Each row comes from the steps of one path. Every step used is in the known rows, and no mark comes twice. Write the path behind each row, first mark first.
Known rows
kapul -> boki -> dufot -> liduvu -> dema -> fizun: [-31 -64 -29   1  16   9  40 -13   5  10 -20   7 -13  22 -16 -60  17  29
  -6  10 -31 -20  12   5]
betot -> kapul -> boki: [-20 -26 -16   3  17   2  19  18   4   5   8 -17  -3  30 -19 -41   3  52
  25 -45  -8 -24  -1  21]
boki -> kapul -> fizun: [  5   5 -14  18   2  -1  19   7 -36   4   4 -12 -11  20 -24  -2   7  63
   4 -40   8 -23 -51  19]
boki -> dufot -> liduvu -> dema -> fizun: [-23 -64 -34  11   8   5  43  -6  -2  13 -22  16 -23  26 -15 -57  15  18
 -18  29 -21  -8 -22   0]
liduvu -> dema -> fizun -> kapul: [-18   8 -17  26  10 -10  37   8   9   0 -12  42 -23  16 -17 -34 -13  33
  -5  -6   8  -4   9   1]
kapul -> boki: [-22 -26 -20   2  21   4  29 -10   5   3 -10   3  -5  18 -20 -30  -1  42
   8 -23 -12 -25  30  16]
liduvu -> fizun: [-14 -24 -18  16  10   0  27  -5   1 -13  -9  29 -21  15 -21 -38 -15  29
  -7 -18  12  -2 -10   9]
dema -> fizun -> liduvu -> dufot: [-16 -22 -19  30  -2   5  18 -10  -3   2  -4  47 -14   0 -23 -46 -23   5
   7 -18 -15   2 -49   4]
betot -> kapul -> fizun -> dema: [-13 -26 -12  16  12   1  23  36 -27   9  11 -14   1  30 -18 -22   0  55
  28 -33   6 -11 -50  18]
kapul -> boki -> dufot -> fizun: [-25 -65 -29  -4  18  -6  37 -12   6  13 -17  -2  -9  31 -12 -46  16  45
  -3   8 -24 -29  14   9]
liduvu -> dufot -> fizun -> kapul: [-21 -62 -26  16  20 -34  12   7  20 -10   9  49 -19  21 -11 -24 -27  50
 -14  -5  -2 -20   7   6]
betot -> boki: [-13  12 -19  14   5  -1  27 -14  23  -4  -5  -4  -9  15 -17 -32  -4  36
  14  -4   6 -29 -26  20]
dufot -> liduvu -> fizun -> kapul: [-26 -90 -28  14  29  -9  33  -4  15 -17  -7  43 -21  26 -20 -31 -12  20
 -21 -13 -25 -11 -20   4]
betot -> boki -> kapul -> fizun: [ -2  21 -15  16  -2  -1  21  -7  -1  -4   5 -22  -7  16 -19 -21   8  56
  15 -20  10 -35 -58  24]
liduvu -> dema -> fizun -> kapul -> boki: [-21   2 -17  22  13  -9  38   5  11   1 -12  38 -20  15 -17 -38  -9  36
  -3  -8   3  -8  19   1]
dema -> fizun -> kapul: [-17  17 -17  29  10  -5  30   6   1   9 -11  35 -18  27 -14 -18 -26  37
   2 -20   1 -32 -54  13]
kapul -> boki -> dufot -> liduvu -> fizun -> dema: [-31 -77 -30  -2  16  15  40 -16   7   1 -18  10  -8  22 -14 -55  18  32
  -6   2 -32 -17  13   1]
dufot -> liduvu -> fizun: [-24 -88 -28  12  26   1  30 -12   6 -14  -8  35 -22  19 -24 -43  -6  12
 -20  -9 -32   2 -17   3]
kapul -> fizun -> liduvu -> dufot: [-13 -65 -17  21  10 -16  21  13 -34   3   1  21   1   6 -24 -16 -18  27
  12  -3   6  -4 -51  18]
liduvu -> fizun -> dema: [-17 -23 -18  19   7  12  33  -9   4 -20  -9  39 -16   9 -18 -37  -7  29
  -4 -25   3  13   2  -5]
betot -> boki -> dufot -> liduvu -> dema -> fizun: [-22 -25 -28  12   2   4  38 -16  23   3 -14   0 -16  20 -13 -62  14  23
   0  29 -11 -24 -43  10]
boki -> dufot: [-13 -23 -29   9   0   3  38  -2  -7  16 -23  -3 -15  29 -11 -36   8  36
  -3  16   8 -25 -22  12]
boki -> kapul -> fizun -> dema: [  3   5 -13  20  -1   8  23   4 -35   0   3  -5  -8  17 -22  -1  12  64
   7 -43   2 -13 -43  10]
liduvu -> dema: [-14  -9 -19  16  12  -8  36   2   6  -5 -12  25 -20  10 -23 -33  -1  31
  -4  -3   9   8  44   2]
betot -> boki -> kapul -> fizun -> liduvu: [ -2   5 -15  18  -5  -2  22 -11   2  -6   5 -17  -3  11 -21 -23  10  45
  18 -23   3 -28 -61  20]
fizun -> liduvu -> dufot: [-14 -61 -23  20   2  -8  16 -11   7 -13   2  44  -4  -6 -25 -34 -19   6
  10 -24  -9   7   2   3]

Which path is each row?
[-26 -62 -23  -1  14   6  24  16   5   4   3 -15  -7  33 -15 -61  12  45
  14 -27 -17 -22 -17  15] => betot -> kapul -> boki -> dufot -> liduvu -> fizun
[-15 -82 -34   8   6 -18  40 -10   3  12 -19  12 -13  30 -12 -43  15  25
  -8  21 -21 -12 -28  -1] => boki -> dufot -> fizun -> liduvu
[  5 -15 -15  20  -2  -2  20   2 -34   0   4  -5  -5  13 -26  -4   8  49
   9 -45  -1 -13 -53  15] => boki -> kapul -> fizun -> liduvu
[-11 -47 -13  16  11  -9  20  33 -26   9  11 -13   3  26 -22 -26  -4  40
  30 -33   4 -11 -62  23] => betot -> kapul -> fizun -> liduvu
[-10 -56 -16  21  12 -14  31  11 -36   8  -6  10   3  13 -25  -9 -10  25
  15  -5   2  -5 -57  19] => kapul -> fizun -> liduvu
[-21 -32 -20   0  10   5  24  19   2  12   2 -25  -3  35 -14 -50  12  53
  23 -29  -5 -30 -11  20] => betot -> kapul -> boki -> dufot
[-16   7 -17  24   7  -1  34   0   0   3 -13  35 -25   9 -22 -45  -6  25
  -5  -1   3   8  10   0] => liduvu -> dema -> fizun
[-18 -26 -28   9   5 -18  38 -10  31   4 -10  -4 -12  33  -6 -40   8  45
   3  23  -1 -43 -42  14] => betot -> boki -> dufot -> fizun -> kapul
[-31 -74 -27  14  29  -4  38  -5  14  -4 -10  40 -21  19 -22 -44  -1  17
 -17  -2 -39  -3   6  -3] => dufot -> liduvu -> dema -> fizun -> kapul -> boki
[-17 -61 -33   8  13 -26  42   2   8  15 -18  12 -16  45  -4 -28   7  49
 -13  22  -7 -33 -27   5] => boki -> dufot -> fizun -> kapul
[-29 -70 -31  -4  19   8  38 -14   4  10 -18  -2  -8  26 -15 -48  16  34
  -4   4 -30 -28  10  10] => kapul -> boki -> dufot -> liduvu
[-30 -95 -28   9  32  -7  33  -7  17 -16  -8  39 -18  26 -19 -35  -9  22
 -19 -15 -31 -15  -9   5] => dufot -> liduvu -> fizun -> kapul -> boki
[-22  -4 -20  20   9  -7  41   5   9   5 -16  34 -20  19 -14 -44  -3  36
  -5   2   4 -11  15   0] => liduvu -> dema -> fizun -> kapul -> boki -> dufot
[-13 -15 -18  29   1   6  27 -13  -6   7 -12  35 -13   6 -25 -38 -15   4
  10 -21 -18   0 -55   4] => dema -> fizun -> liduvu
[  4 -15 -14  20  -2  -5  23   4 -31  -3   3   0  -7  10 -27 -10  11  47
   7 -40   1  -6 -36  10] => boki -> kapul -> fizun -> liduvu -> dema
[-14 -93 -27  14  22 -34  35 -12  17  -6  -6  41 -14  16 -22 -35   4  17
  -7  -1 -33  15  12  -9] => dufot -> fizun -> liduvu -> dema
[-24 -38 -21  11  15 -10  36   3  15 -13 -12  31 -14  27 -11 -35 -13  44
  -8 -17  12 -28  -2  11] => liduvu -> fizun -> kapul -> boki -> dufot
[-25 -79 -29  -2  16 -10  41 -14  11   7 -17   9  -6  22 -14 -53  20  34
  -2   8 -28 -14  29   1] => kapul -> boki -> dufot -> fizun -> liduvu -> dema
[-12 -50 -21  20   5 -10  36 -10   9 -11  -9  38  -6  -3 -28 -34  -1   3
   8 -17 -10  21  25  -4] => fizun -> liduvu -> dema
[-31 -76 -30  -3  19   8  37 -14   6   3 -18   4 -10  25 -15 -56  14  32
  -7   4 -27 -23   9   8] => kapul -> boki -> dufot -> liduvu -> fizun
[-15   1 -25  10  -4   2  35 -13  20   5 -14 -15 -10  22 -11 -45   9  37
  10  18   9 -36 -37  19] => betot -> boki -> dufot
